What can hang from each mark:
temel: fafod lapu
minav: kegu
bugo: fezig lapu minav
lapu: bugo
vuzafu: davu
zazi: bugo gozeso
suzit: lapu
fezig: bugo
davu: satosu temel vuzafu
satosu: davu

Each row was made from one small tree. The marks that hang from a mark follow it in brackets, in alphabetical order. Every link used is in the known rows. Write each row's tree.
Known rows:
vuzafu(davu): [-0.317, -0.029, 0.804, -0.245, 0.400, 0.355, -0.330, -0.049, 0.210, -0.191, -0.431, -0.486, 0.100, -0.300, -0.262, -0.076, 1.207, 0.545, 0.170, -0.275, -0.443, -0.444]
satosu(davu(temel(fafod lapu) vuzafu)): [0.312, 2.308, 0.064, -0.488, 0.311, -0.521, -1.235, 1.356, -0.373, -2.483, -0.807, -2.091, -0.346, -1.005, 0.074, -1.394, -0.172, 3.473, -0.329, -1.687, -0.667, 1.758]
davu(temel(lapu)): [0.701, 0.222, 0.433, -0.025, 0.513, 0.650, -0.482, 1.088, -1.047, -2.458, -0.444, -0.652, -0.460, -0.393, 0.195, -0.983, -0.180, 1.524, 0.077, -1.588, -0.115, 1.143]
temel(fafod lapu(bugo)): [1.400, 2.747, -0.545, 0.171, 0.863, 1.139, -0.170, 0.928, -1.596, -2.086, 0.509, -5.091, 0.050, -0.599, 0.188, -0.934, -0.914, 1.861, -0.461, -0.411, -0.101, 0.737]
zazi(bugo(fezig lapu minav(kegu)) gozeso): [0.003, -2.336, 0.909, -0.158, 1.254, -1.261, 0.282, 0.798, 2.222, 1.667, 0.286, 0.211, -0.177, 0.990, 0.637, -0.398, -2.064, -0.602, -0.461, 0.983, 0.930, -8.484]
vuzafu(davu(satosu temel(lapu))): [0.656, 1.505, 0.910, -0.263, 0.626, 0.708, -0.689, 0.974, -1.170, -2.328, -1.075, -0.869, -0.575, -0.902, 0.434, -1.102, 1.127, 1.842, 0.230, -2.254, -1.023, 0.920]
satosu(davu(temel(fafod))): [-0.207, 0.085, 0.134, -0.418, 0.294, -0.085, -1.064, 0.727, -0.722, -0.712, -0.383, -1.262, -0.033, -0.614, -0.002, -0.774, 0.051, 1.823, -0.335, -1.024, -0.695, 0.905]
minav(kegu): [0.082, -0.587, -0.360, -0.017, -0.118, 0.049, 0.326, 0.390, -0.042, 0.625, 0.153, 1.126, 0.119, 0.366, -1.160, 0.479, 0.108, -1.441, -0.139, 0.921, -0.480, -1.665]
satosu(davu(temel(fafod lapu(bugo(minav))) vuzafu)): [0.854, 1.368, 0.315, -0.390, 0.530, -0.680, -1.033, 1.490, -0.235, -2.263, -0.802, -3.787, -0.253, -0.818, 0.646, -1.076, -0.807, 3.295, -0.409, -1.436, -0.469, 1.799]
temel(fafod lapu): [0.691, 2.947, -0.541, 0.255, 0.740, 0.768, -0.185, 0.834, -0.829, -2.575, 0.344, -3.116, -0.135, -0.786, -0.098, -1.371, -0.547, 1.684, -0.361, -0.775, -0.076, 0.543]
satosu(davu): [-0.530, -0.404, 0.233, -0.443, 0.114, -0.478, -0.560, -0.098, 0.157, 0.305, -0.189, -0.417, 0.212, -0.189, -0.160, -0.052, 0.267, 1.729, -0.156, -0.132, -0.449, -0.382]
satosu(davu(temel(fafod lapu(bugo(fezig))) vuzafu)): [0.803, 1.553, 0.091, -0.456, 0.987, -0.500, -1.091, 1.344, -0.386, -1.944, -0.457, -3.330, -0.306, -0.612, 0.170, -1.469, -0.583, 3.643, -0.334, -1.177, -0.412, 1.076]
fezig(bugo(lapu minav)): [-0.069, -0.712, 0.483, 1.099, 0.007, -0.426, 0.518, 0.828, 1.413, 0.171, 0.181, -2.421, 0.065, 0.099, 0.655, -0.076, -1.076, -1.897, -0.642, -0.334, 0.456, -1.802]
davu(temel(fafod lapu(bugo(minav))) vuzafu): [1.726, 2.401, 0.040, 0.022, 0.490, -0.167, -0.620, 1.956, -0.657, -3.173, -0.713, -4.086, -0.586, -0.781, 0.932, -1.265, -1.226, 2.063, -0.328, -1.619, -0.109, 2.672]
bugo(fezig lapu minav(kegu)): [0.457, -4.305, 0.464, 0.611, 1.187, -1.243, 1.109, 0.757, 1.609, 1.342, 0.637, -0.899, -0.233, 1.140, -0.177, -0.356, -0.981, -2.079, -0.312, 1.395, 0.974, -4.256]
zazi(gozeso): [-0.491, 0.078, 0.003, -0.378, 0.411, -0.143, -0.409, 0.141, 0.860, 0.321, -0.237, -0.028, 0.036, -0.185, 0.451, 0.190, -0.822, -0.100, -0.175, 0.339, 0.254, -2.725]
lapu(bugo): [0.873, -0.204, -0.024, -0.093, 0.148, 0.484, 0.047, 0.093, -0.953, 0.644, 0.217, -2.317, 0.213, 0.257, 0.347, 0.538, -0.419, 0.191, -0.125, 0.426, -0.042, 0.126]
suzit(lapu(bugo)): [1.267, 0.862, 0.298, -0.021, 0.440, 0.770, 0.069, 0.875, -0.602, -0.289, 0.074, -3.065, 0.173, -0.102, 0.247, 0.377, 0.205, 0.240, -0.315, 0.333, 0.581, -0.301]
fezig(bugo(lapu minav(kegu))): [-0.001, -1.071, 0.260, 1.067, -0.040, -0.394, 0.728, 1.091, 1.367, 0.595, 0.283, -1.719, 0.147, 0.353, -0.073, 0.208, -1.015, -2.791, -0.731, 0.255, 0.163, -2.880]
davu(satosu temel(fafod) vuzafu): [1.177, 4.163, -0.587, -0.096, -0.391, -0.621, -0.795, 1.616, -0.978, -2.042, -1.146, -0.888, -1.001, -1.116, 1.010, -1.411, -0.298, 0.928, -0.240, -2.182, -0.951, 3.297]

Write each row's tree:
[1.110, -2.638, 0.510, 0.293, 1.257, -0.592, 0.469, 0.159, 0.716, 0.764, 0.402, -3.272, 0.079, 0.754, 0.769, 0.019, -1.346, -0.107, -0.067, 0.849, 0.642, -1.042] : lapu(bugo(fezig minav))
[0.525, -0.975, 0.614, -0.446, 1.195, 0.046, -0.823, 0.762, -0.766, -1.134, -0.221, -2.099, -0.102, -0.115, 0.043, -0.936, -0.249, 3.134, -0.086, -0.963, -0.272, -0.123] : satosu(davu(temel(lapu(bugo(fezig)))))
[0.648, 2.375, -0.279, -0.114, -0.189, -0.412, -0.847, 1.431, -0.309, -1.882, -0.770, -1.060, -0.599, -0.766, 0.374, -1.061, -0.369, 0.829, -0.233, -1.322, -0.341, 2.529] : davu(temel(fafod) vuzafu)
[1.218, 2.475, 0.502, -0.196, 0.830, 1.120, -0.796, 1.241, -1.911, -2.330, -0.759, -3.262, -0.461, -1.085, 0.595, -1.248, 0.689, 1.922, -0.074, -2.086, -1.156, 1.340] : vuzafu(davu(satosu temel(fafod lapu(bugo))))
[-0.137, 0.465, 0.409, -0.652, -0.132, -0.992, -1.111, 0.812, 0.205, -0.823, -1.037, -0.066, -0.263, -0.511, 0.160, -0.502, 0.177, 2.375, -0.095, -1.189, -0.598, 1.354] : satosu(davu(temel vuzafu))
[0.315, 0.707, 0.848, -0.314, 0.291, 0.382, -0.701, 0.642, -0.911, -1.015, -1.114, 0.028, -0.487, -0.713, 0.480, -0.640, 1.296, 0.766, 0.227, -1.794, -1.071, 0.899] : vuzafu(davu(satosu temel))
[1.350, 1.325, 0.591, -0.050, 0.895, 0.701, -0.450, 1.531, -1.392, -2.151, -0.820, -3.204, -0.423, -0.841, 0.378, -0.957, 0.362, 0.952, -0.170, -1.607, -1.211, 0.429] : vuzafu(davu(satosu temel(fafod lapu(bugo(minav(kegu))))))
[1.337, 0.907, 0.820, 0.049, 1.569, 0.414, -0.520, 1.289, -0.866, -2.271, -0.666, -3.837, -0.551, -0.771, 0.857, -1.569, 0.129, 1.802, -0.030, -1.812, -0.675, 0.491] : vuzafu(davu(satosu temel(fafod lapu(bugo(fezig minav)))))
[0.213, 1.277, 0.448, -0.592, 0.229, -0.712, -1.096, 1.121, -0.112, -2.110, -0.994, -0.909, -0.359, -0.713, 0.117, -0.977, 0.000, 3.474, -0.086, -1.634, -0.542, 1.363] : satosu(davu(temel(lapu) vuzafu))
[0.732, 2.509, 0.496, -0.163, 0.740, 0.895, -0.830, 1.196, -1.461, -2.675, -0.882, -2.005, -0.579, -1.226, 0.441, -1.517, 0.919, 1.860, -0.019, -2.273, -1.094, 1.207] : vuzafu(davu(satosu temel(fafod lapu)))
[0.426, 1.755, 0.445, -0.193, 0.407, 0.573, -0.832, 0.891, -1.198, -1.394, -0.893, -1.186, -0.480, -1.017, 0.457, -1.086, 1.094, 0.810, -0.019, -1.839, -1.146, 1.260] : vuzafu(davu(satosu temel(fafod)))
[2.250, 4.122, -0.254, 0.049, 0.281, -0.382, -0.593, 2.123, -1.298, -3.378, -1.089, -4.009, -0.991, -1.155, 1.575, -1.577, -1.156, 2.100, -0.332, -2.500, -0.723, 3.296] : davu(satosu temel(fafod lapu(bugo(minav))) vuzafu)
[0.136, 0.855, 0.169, -0.365, 0.640, 0.213, -1.086, 1.009, -1.018, -2.035, -0.372, -2.085, -0.119, -0.800, 0.013, -1.250, -0.086, 2.911, -0.331, -1.490, -0.664, 0.928] : satosu(davu(temel(fafod lapu)))
[0.753, 0.297, 0.700, -0.516, 0.426, -0.864, -0.915, 1.240, 0.050, -1.879, -1.001, -2.670, -0.275, -0.519, 0.666, -0.646, -0.611, 3.270, -0.176, -1.434, -0.376, 1.424] : satosu(davu(temel(lapu(bugo(minav))) vuzafu))
[0.841, -0.631, 0.606, -0.423, 0.939, -1.095, -0.619, 1.388, 0.461, -1.371, -0.692, -2.094, -0.277, -0.070, -0.059, -0.759, -0.742, 2.608, -0.176, -0.713, -0.385, -0.254] : satosu(davu(temel(lapu(bugo(fezig minav(kegu)))) vuzafu))
[0.717, -0.877, 0.486, -0.182, 1.443, -0.238, -0.778, 1.090, -0.400, -1.590, -0.129, -3.895, -0.120, -0.364, 0.443, -1.291, -0.889, 2.830, -0.353, -1.002, -0.227, 0.115] : satosu(davu(temel(fafod lapu(bugo(fezig minav)))))
[0.811, -0.387, 0.793, -0.425, 1.009, -1.128, -0.779, 1.187, 0.511, -1.691, -0.768, -2.689, -0.330, -0.246, 0.539, -1.008, -0.766, 3.410, -0.112, -1.110, -0.105, 0.614] : satosu(davu(temel(lapu(bugo(fezig minav))) vuzafu))
[0.776, 2.256, 0.043, -0.560, 0.397, -0.260, -1.184, 1.399, -0.863, -2.164, -0.673, -3.314, -0.223, -0.870, 0.243, -1.106, -0.409, 3.584, -0.399, -1.459, -0.679, 1.902] : satosu(davu(temel(fafod lapu(bugo)) vuzafu))
[2.281, 3.817, -0.463, 0.029, 0.214, -0.339, -0.430, 2.312, -1.342, -3.077, -1.020, -3.457, -0.921, -0.975, 0.951, -1.331, -1.108, 1.419, -0.397, -1.998, -0.964, 2.429] : davu(satosu temel(fafod lapu(bugo(minav(kegu)))) vuzafu)
[2.158, 2.146, 0.273, 0.014, 0.685, -0.869, -0.323, 1.764, -0.464, -2.733, -1.099, -2.564, -1.073, -0.530, 1.470, -1.423, -1.090, 2.198, 0.038, -2.159, -0.326, 2.067] : davu(satosu temel(lapu(bugo(fezig minav))) vuzafu)
[1.087, -1.868, 0.174, 0.115, 0.258, -0.183, 0.521, 0.476, -0.071, 0.836, 0.132, -2.439, 0.261, 0.580, 0.201, 0.923, -0.999, -1.179, -0.243, 1.023, -0.067, -0.964] : lapu(bugo(minav(kegu)))
[0.940, 2.096, 0.307, -0.205, 0.121, -0.297, -0.662, 1.506, -0.316, -2.993, -0.995, -0.624, -0.718, -0.635, 0.341, -1.113, -0.338, 2.170, 0.071, -1.804, -0.135, 2.135] : davu(temel(lapu) vuzafu)
[1.510, 1.957, 0.268, -0.270, 0.218, 0.052, -0.630, 1.566, -0.885, -2.635, -0.854, -2.117, -0.581, -0.471, 0.554, -0.790, -0.594, 2.307, -0.004, -1.550, -0.152, 2.267] : davu(temel(lapu(bugo)) vuzafu)
[2.027, 3.691, -0.053, -0.244, 0.006, -0.191, -0.592, 1.738, -1.562, -2.803, -1.225, -1.915, -0.975, -0.842, 1.206, -1.083, -0.501, 2.412, -0.012, -2.441, -0.757, 2.883] : davu(satosu temel(lapu(bugo)) vuzafu)
[0.308, -3.582, 0.384, 0.472, 1.286, -1.339, 0.803, 0.365, 2.049, 0.630, 0.365, -0.229, -0.092, 0.907, -0.424, -0.260, -1.060, -1.494, -0.021, 1.228, 0.487, -2.927] : bugo(fezig minav(kegu))
[0.882, 0.165, 1.040, -0.063, 1.139, 0.862, -0.661, 1.184, -0.824, -2.293, -0.590, -3.880, -0.159, -0.742, 0.473, -0.941, 0.242, 1.615, -0.100, -1.352, -0.473, 0.807] : vuzafu(davu(temel(fafod lapu(bugo(minav)))))
